Each row comes from the steps of one walk. Every step used is in the known rows, and no mark comes twice. Write the walk behind each row, first mark first.
(in the rows, 128 means zero)
Known rows
v -> k -> z -> l -> q: [ 60 133  82 162 122 129 170 155  53  80 145  69 141 136 131 147  86 132
 107 112 148 208 101 118]
z -> k -> q -> l: [135 129 136 132 119  83 140 115  69 122 123  76 119 171 181 112 142 113
 108 118 164 182 118 109]
q -> k -> z -> l -> s: [108 128  74 148 153  92 123 125  88  87 161  92 157 140 112 146 166 151
  77 135 163 183 129 151]
z -> g: [101 130 111 129  96  88 122 123 104 117 120 100 144 174 121 126 136 116
  97 108 111 163 118  96]
g -> q -> k -> z: [145  97 113 103 138  87 146 148  91  78 159  70 155 140 134 137 148 167
 139 111 138 154 181 130]
g -> x -> k -> q: [129 100 131 124  94  94 145 171 124 101 144  91 104 122 131  74 129 137
 145  89 157 156 157 102]
q -> l -> s: [153 119  73 150 157  98 133  95  94 117 138 101 121 139 140 152 126 111
 100 111 142 176 114 139]
s -> l -> z: [176 119 110 108 106 113 138 156  92 113 108 104 119 121  76 164 122 122
 132 148 128 158 115  98]
z -> k: [131 136 139 129  93 124 118 137 100 128 112  73 116 154 132 128 138 145
 104 125 129 132 105 107]
l -> z -> k -> x: [126 146 111 188  74 101  88 150  89 157 147  67 134 113 156 172 102 149
  86 121 128 127 100  97]
v -> k -> z -> g -> x: [ 37 118  94 129  72  85 144 130  99  73 151  74 177 146 143 106  82 132
 149  60 111 188  99  75]
v -> k -> q -> l: [127 114 110 140 140  85 177 121  60 103 137  97 123 143 181 106  95 112
 130  91 164 204 115  99]
l -> z -> g: [132 136  96 159  91  88 107 131  96 113 122 106 144 140 117 175 115 129
  90 102 119 169 109  82]
q -> k -> z: [122  92 105 119 117 110 137 148  95  93 152 102 159 121 117 137 159 158
 107 126 127 173 149 122]
s -> l -> z -> k: [173 135 135 113  81 119 118 157  84 118 106  78 107 137  97 164 126 137
 121 158 136 150  86  99]
v -> k -> q: [113 116 127 139 122  89 146 151  85  94 131  99 124 134 166 103 100 140
 125 102 147 169 113  92]
s -> l -> q -> k: [166  77 129 109 111 116 168 172  77  99 150 112 113 155  88 155 162 148
 110 196 115 191 146 151]
s -> l: [144 113 123  80 110 112 155 150  97 115 105 100 119 154  81 119 144 110
 136 155 118 153 126 116]
q -> k -> z -> g -> x: [ 76  93 105 116  85  69 136 129 109  80 169  95 191 156 117 117 156 149
 124 100 115 188 150 101]
g -> x -> k -> z -> l: [ 76 131  92 122  95 124 164 155 107 100 141  63 136 128  85  84 127 119
 137  78 171 171 143 113]
q -> l -> z -> k: [175 138 110 160 109 121 132 112  68 134 121  76 116 128 142 176 112 125
 103 107 156 173  99  98]
s -> l -> q -> k -> z -> g: [ 93  86 107 107  83  81 148 166  69  72 161 103 154 176 107 156 163 137
 102 177  96 235 123 142]
k -> z -> g -> q -> l: [ 98 132  83 107 126  56 155  97  70  91 139  57 165 186 160 132 119  97
 137  73 132 203 146 114]
x -> k -> z: [107 112  92 125  84 138 133 173 110 108 129  82 109 100 113 114 122 137
 115  95 134 172 124 117]
z -> l: [114 150 108 128 138 116 155 124  87 125 111  89 137 165  92 117 144 110
 101 117 159 147 136 113]
x -> k -> z -> l: [ 88 145  89 130 103 132 150 161  91 110 123  70 117 127  95 103 131 118
 102  97 168 179 126 122]

Which walk is each row?
[150 108 114 132 117  96 163 142  83 125 133  97  86 132 153  96 130 107
 113  97 171 200 141 124] : x -> k -> q -> l
[100 124 100 124 136 105 156 135  78  97 145  89 163 151  97 124 167 139
  95 128 163 181 149 127] : q -> k -> z -> l
[190 112 130  97 110  56 142 149  78  84 145  84 138 175  99 166 142 142
 129 147 133 176 152 121] : s -> l -> z -> g -> q -> k
[ 82 136  68 145 113 109 131 148 118  87 156  63 126 117  98 107 123 130
 118  84 172 170 123 139] : g -> x -> k -> z -> l -> s
[ 86 130  83 156 100 138 156 177  75  99 142  70 106 126 105 138 124 127
  89 117 158 205 127 144] : x -> k -> z -> l -> q
[118  80  97 146 116 115 145 165  81  85 168 103 147 121 128 168 152 167
  95 147 116 200 149 140] : l -> q -> k -> z
[135 114 116 159 143 117 165 148  69 106 156 101 127 166 100 152 164 145
  74 160 156 189 158 148] : z -> l -> q -> k
[157  80 120 154 126 121 149 159  84 105 161 113 122 137 117 165 155 165
  88 156 119 179 155 143] : l -> q -> k
[165 135 115  95 104  62 134 143  86  89 116  74 133 178 105 162 116 118
 146 126 124 164 132 102] : s -> l -> z -> g -> q
[121 101 112 154 110  91 132 145  97 146 176 104 150 133 134 129 148 148
  87 137 118 144 158 129] : q -> k -> x
[ 74 117  85 146  93 130 169 175  93  90 156  64 123 125  95 117 119 129
 125 100 157 195 145 132] : g -> x -> k -> z -> l -> q
[124 135 119 112 115  67 130 124 100 101 126  68 142 194 139 125 128 121
 126  94 118 146 151 110] : z -> g -> q
[127 133 151 131 102  90 111 147  94 113 118  77 119 160 168 112 148 145
 105 131 148 146 116 102] : z -> k -> q
[ 72 137  78 149 128 119 153 149  70  93 134  76 149 149 114 154 134 125
  97 132 141 194 130 128] : k -> z -> l -> q
[110 117 117 143 106  38 125 134  89 127 183  71 163 190 160 125 140 141
  99 116 114 151 174 132] : z -> g -> q -> k -> x
[123 154  84 154 157 101 122 117 100 110 127  91 127 155 106 140 142 122
  84 127 160 148 117 139] : z -> l -> s
[132 133  83 130 173  69 132 128  86  68 167  59 154 161 127 144 154 159
 108 122 174 166 164 164] : g -> q -> k -> z -> l -> s
[119  87 105 183 107  95 137 163  81 138 191 103 137 131 144 162 140 160
  73 158 107 169 157 149] : l -> q -> k -> x
[169 119 109 107 158  92 177 106  76 116 127  68 127 170 142 127 120 106
 146  90 149 157 168 122] : g -> q -> l
[143 139  78 136 153  46 130  82  87  98 149  68 132 197 166 148 119 105
 114  89 137 184 133 142] : z -> g -> q -> l -> s
[ 49 116  90 115  79  76 129 126 115  86 141  81 185 156 122 111 128 121
 139  80 105 172 129  85] : k -> z -> g -> x
[157 115  88 156 136  82 130 135  92 111 149  99  78 124 168 116 128 118
  95 103 173 202 122 148] : x -> k -> q -> l -> s
[135 131  96 159 118  44 130 107  65 106 134 110 145 156 169 157 121 102
  97  97 153 217 120  84] : k -> q -> l -> z -> g
[145 104 120 140 131  71 140 148  92 131 181  70 148 152 152 128 139 159
 117 125 129 127 188 139] : g -> q -> k -> x
[104 110 114 129  87  56 163 125  95 108 151  90 119 167 155  74 128  95
 130  69 159 214 142 103] : z -> g -> x -> k -> q -> l
[ 93 141 123 159  77 100 102 143  94 161 142  62 132 148 159 127 124 136
  90 127 118 123 107 112] : z -> k -> x
